Each row was made from one path, in order. Every step used is in the known rows, and no mark comes twice. Write each row's path.
Known rows
Z -> P -> Q -> F: [-2.08  0.98  0.79  1.06  0.11  0.84  2.98 -1.86  0.50  1.18 -2.61 -1.00
 -0.15  1.65 -0.42  2.74  1.49 -1.15 -1.42]
T -> Q -> F -> Y -> B -> Z: [ 1.33 -1.67  0.32  0.99 -0.30  0.01  3.67 -2.01  3.65  1.82 -0.82 -1.98
 -2.54 -1.04  1.33  6.39  2.19 -2.74 -1.55]
Y -> F: [-2.70 -0.43  0.43 -0.07  0.99  0.26  1.13 -0.58  0.63  1.05  1.45 -2.41
 -0.58  0.35 -0.67  1.85  0.82 -2.06 -0.11]
F -> Y -> B: [ 2.96 -1.83  1.99  0.81  1.34 -0.47  1.23 -1.29  0.77  0.45  1.61 -1.23
 -0.68 -0.33 -0.68  5.32 -1.19 -1.16  0.71]
Y -> F -> Q: [-2.51 -1.06  0.70 -1.76  0.93  1.03  2.06 -2.24  1.96  1.41  1.47 -0.98
 -0.64  0.18 -0.90  1.72  3.52 -3.42  0.17]
B -> Z -> P -> Q: [ 0.61  0.53  0.73  1.48 -2.81 -0.50  4.11  0.30  1.04  2.13 -3.08  0.33
  0.94  0.33  0.67  1.49 -0.39 -0.77 -2.22]
B -> Z -> P -> Q -> F: [-1.35  0.91 -0.18  1.62 -1.67  0.53  4.04 -0.86  1.77  2.37 -3.09 -1.58
  0.12  1.39  0.30  2.63  1.53 -1.02 -2.18]
P -> Z -> T -> Q -> F: [-0.86  0.10 -0.66  0.18  0.04 -0.86 -0.28 -2.97  1.43 -1.62 -2.37  0.17
 -2.32  3.63  1.10  2.28  1.10 -2.78 -2.62]
F -> Q -> P -> Z -> T: [ 2.01 -0.41  0.00 -0.40  0.22 -0.50 -0.37 -2.35  2.13 -2.82 -0.65  1.07
  0.31  4.69 -0.84  3.19 -1.40 -3.27 -2.25]
T -> Q -> P: [-0.01 -0.45 -0.76  0.61  0.46  0.45  3.35 -1.58  1.10 -0.65 -1.71  0.05
 -0.42 -0.12 -0.50  3.26 -1.57 -4.21 -2.98]
T -> Q -> F -> Y -> B -> Z -> P: [ 1.40 -0.83  1.81  2.23 -0.67 -0.54  4.38 -0.60  3.60  1.73 -2.56 -1.78
 -1.79  0.65  0.79  6.45  1.12 -2.23 -1.40]
B -> Z -> P: [ 1.23  0.03 -0.15  2.10 -1.40 -1.02  3.34  1.79  0.41  1.45 -2.20 -1.63
  1.05  1.69 -0.99  1.23 -2.34 -0.93 -0.43]
B -> Z -> T -> Q -> F -> Y: [-0.59 -0.40  0.36  2.17 -0.42 -0.48  3.08 -2.74  4.17 -0.22 -1.63 -1.47
 -2.43  1.60  1.49  3.41  0.86 -3.78 -0.82]
B -> Y: [ 0.18 -1.29  1.01  0.25  0.57  0.26  2.64 -0.45 -1.05 -1.54 -0.50 -2.08
 -0.29 -0.02 -2.29  1.19 -0.89 -1.70 -2.00]
Q -> P -> Z: [ 1.45 -0.33 -1.23 -0.37  0.41 -0.56 -0.47 -0.51 -0.16 -1.80 -0.66 -1.22
  0.23  2.45 -0.84  3.62 -3.09 -1.56 -2.52]
T -> Q -> F -> Y: [-2.04 -0.85  0.31 -0.01  1.35  0.52  2.88 -3.44  2.03  0.18 -1.07 -1.73
 -2.72 -0.49  0.51  3.88  1.93 -3.55  0.07]
Q -> P -> Z -> T: [ 1.98  0.18 -0.30  1.23  0.29 -1.16 -1.32 -0.89  0.81 -3.24 -0.65 -0.33
  0.24  4.90 -0.78  3.24 -4.13 -1.90 -2.62]
Q -> T: [ 1.31  0.37 -1.21  1.88  0.79 -0.17  0.26 -1.30  0.02  0.08 -0.53 -0.48
  0.03  2.49 -1.69  2.09 -1.13 -2.67  0.14]
T -> Q: [-0.44 -0.77 -0.48 -0.14 -0.15 -0.10  3.03 -1.61  0.12  0.56 -1.51  0.60
 -0.89 -1.16  0.39  1.02  0.37 -3.51 -1.49]
Z -> T -> Q: [ 0.19 -0.39  0.39  1.40 -0.10 -0.65  1.93 -2.03  0.95 -0.96 -1.62  1.33
 -0.87  1.31  0.32  0.73 -0.89 -3.91 -1.65]
P -> Z -> T -> Q -> F -> Y -> B: [ 1.94 -1.15  1.86  0.60  0.53 -1.34 -0.68 -3.36  2.89 -1.66 -0.89  0.12
 -3.09  2.89  1.79  6.52  1.20 -2.46 -2.20]
P -> Z: [ 1.02 -0.65 -1.00 -1.15 -0.12 -1.13 -0.74 -0.76 -1.17 -0.53 -0.47 -0.69
 -0.18  1.66  0.08  1.52 -1.22 -0.71 -0.95]
T -> Q -> F -> Y -> B: [ 0.47 -1.57  1.27  0.46  1.47  0.45  2.59 -3.16  2.44  0.75 -0.16 -1.36
 -2.69 -0.73  0.67  6.45  2.19 -2.95 -0.86]
Q -> F -> Y -> B -> Z: [ 1.89 -1.55  0.14  1.56  0.66  0.23  2.31 -1.10  2.69  1.79  0.99 -3.80
 -1.39  0.44 -0.11  6.32  0.74 -1.10  0.02]

Which path is each row?
[ 0.89  1.59  0.99  2.35 -1.04 -0.39  1.70 -1.40  0.67  0.57 -3.21  1.77
  0.53  2.71 -0.60  2.54 -0.46 -1.88 -1.50] : Z -> P -> Q -> T
[ 4.29 -1.02  0.40  3.07 -0.75 -0.95  1.44  0.32  1.65  0.86  0.38 -0.52
  0.49  2.22 -0.49  3.42 -1.91 -1.53 -1.75] : Y -> B -> Z -> T
[ 4.25 -1.20  1.90  3.28 -0.99 -0.96  3.19 -1.23  4.83 -0.95 -0.95  0.27
 -1.10  1.25  0.88  7.04 -2.57 -4.11 -3.35] : F -> Y -> B -> Z -> T -> Q -> P
[ 1.14 -1.45  1.07  1.06  2.34  0.62  1.15 -2.14  1.37  0.73  1.57 -3.17
 -1.57  0.69 -1.13  6.54  0.73 -1.37  0.78] : Q -> F -> Y -> B
[-2.08 -0.71  0.43 -0.93  1.33  1.60  2.56 -2.08  3.00  0.04  1.26 -1.54
 -0.27  1.18 -1.46  3.76  1.66 -4.31 -1.42] : Y -> F -> Q -> P
[ 0.64 -0.01  0.12  2.16  0.48 -0.02  2.40 -1.89  1.97 -2.14 -1.83  0.85
 -0.41  2.23 -0.57  2.97 -2.69 -4.76 -3.24] : Z -> T -> Q -> P
[ 1.29  0.09  0.76  2.20 -1.59  0.40  3.91 -0.32  2.10  3.17 -2.28 -1.15
  0.01  1.15  0.16  5.11  1.82 -0.42 -3.07] : Y -> B -> Z -> P -> Q -> F
[ 4.43 -1.41  1.92  2.94 -0.50 -1.43  1.32 -0.49  2.81  0.12  1.09 -1.11
 -0.41  1.74  0.07  4.97 -2.18 -1.50 -0.20] : F -> Y -> B -> Z -> T
[-2.15  0.11 -0.68 -0.03  0.58  1.49  2.29 -3.29  0.55  1.49 -0.82 -1.21
 -0.89  0.00  0.16  2.50  2.59 -1.70 -1.72] : P -> Q -> F
[-2.52 -1.14  2.15 -0.14  0.77  0.44  2.28 -0.29  0.40 -0.71  0.74 -3.40
 -1.16  0.02 -1.85  1.95  1.19 -2.22 -2.37] : B -> Y -> F
[ 1.80  1.37  0.19  3.09 -2.93 -0.73  2.82 -0.27  1.77  1.69 -3.74  1.10
  0.82  2.45  0.24  2.47 -0.18 -1.60 -2.19] : B -> Z -> P -> Q -> T
[ 1.43 -0.96 -0.89 -2.09  0.13  0.24  0.65 -2.13  1.30 -1.50 -0.69  0.13
  0.28  2.34 -0.79  3.41 -0.24 -2.83 -2.16] : F -> Q -> P -> Z
[ 3.23 -0.32  1.68  1.97 -2.75 -0.60  3.85  0.58  1.39  2.83 -2.21  0.83
  1.09  0.05  0.56  4.11 -0.01 -0.37 -3.13] : Y -> B -> Z -> P -> Q
[ 1.66 -0.82 -0.42  2.80 -0.59 -0.02  2.83 -1.65  3.28  1.19 -1.54 -0.73
 -1.60  1.72  0.59  4.46  1.41 -3.34 -3.17] : Y -> B -> Z -> T -> Q -> F
[-1.05  0.45  1.58  1.56 -1.42  0.06  4.04 -1.56  2.89  1.55 -2.53 -2.03
 -0.78  0.98  1.02  4.26  1.30 -0.90 -0.70] : B -> Z -> P -> Q -> F -> Y
[ 3.84 -1.91  1.07  1.36 -0.54 -0.84  2.29 -0.10  2.02  1.51  1.08 -1.86
 -0.32 -0.54  0.20  5.21 -1.08 -1.03 -0.08] : F -> Y -> B -> Z
[ 4.33  0.68  1.10  3.57 -2.75 -0.81  2.65  0.13  2.20  2.47 -2.98  1.57
  0.79  2.26  0.07  5.15  0.06 -1.17 -3.15] : Y -> B -> Z -> P -> Q -> T
[ 0.96 -0.33  0.16 -0.09 -1.10 -1.74 -0.28 -1.96  0.68 -1.82 -2.36  1.97
 -1.17  2.63  1.65  1.18 -0.87 -2.72 -2.73] : P -> Z -> T -> Q
[-1.39 -0.69  1.85 -0.04  0.53  1.04  2.00 -2.52  2.69 -0.88  0.12 -1.11
 -1.34  1.86 -2.63  2.78  4.06 -4.35 -2.04] : B -> Y -> F -> Q -> T
[ 0.60 -0.25  3.27  1.55  0.50  0.38  2.69 -2.17  2.04  1.20 -1.14 -0.99
 -0.99  0.94  0.13  6.88  1.53 -0.55 -0.93] : Z -> P -> Q -> F -> Y -> B
[-1.49 -0.08  0.20 -0.02  0.77  0.82  0.86 -2.80  2.81  1.01  0.79 -0.13
 -0.89  2.38 -1.30  2.69  3.65 -4.41  0.15] : Y -> F -> Q -> T
[-2.04 -1.27  2.18 -0.90  1.12  1.77  3.65 -1.84  2.77 -1.84  0.68 -2.50
 -0.72  0.69 -2.74  3.86  2.08 -4.21 -3.60] : B -> Y -> F -> Q -> P
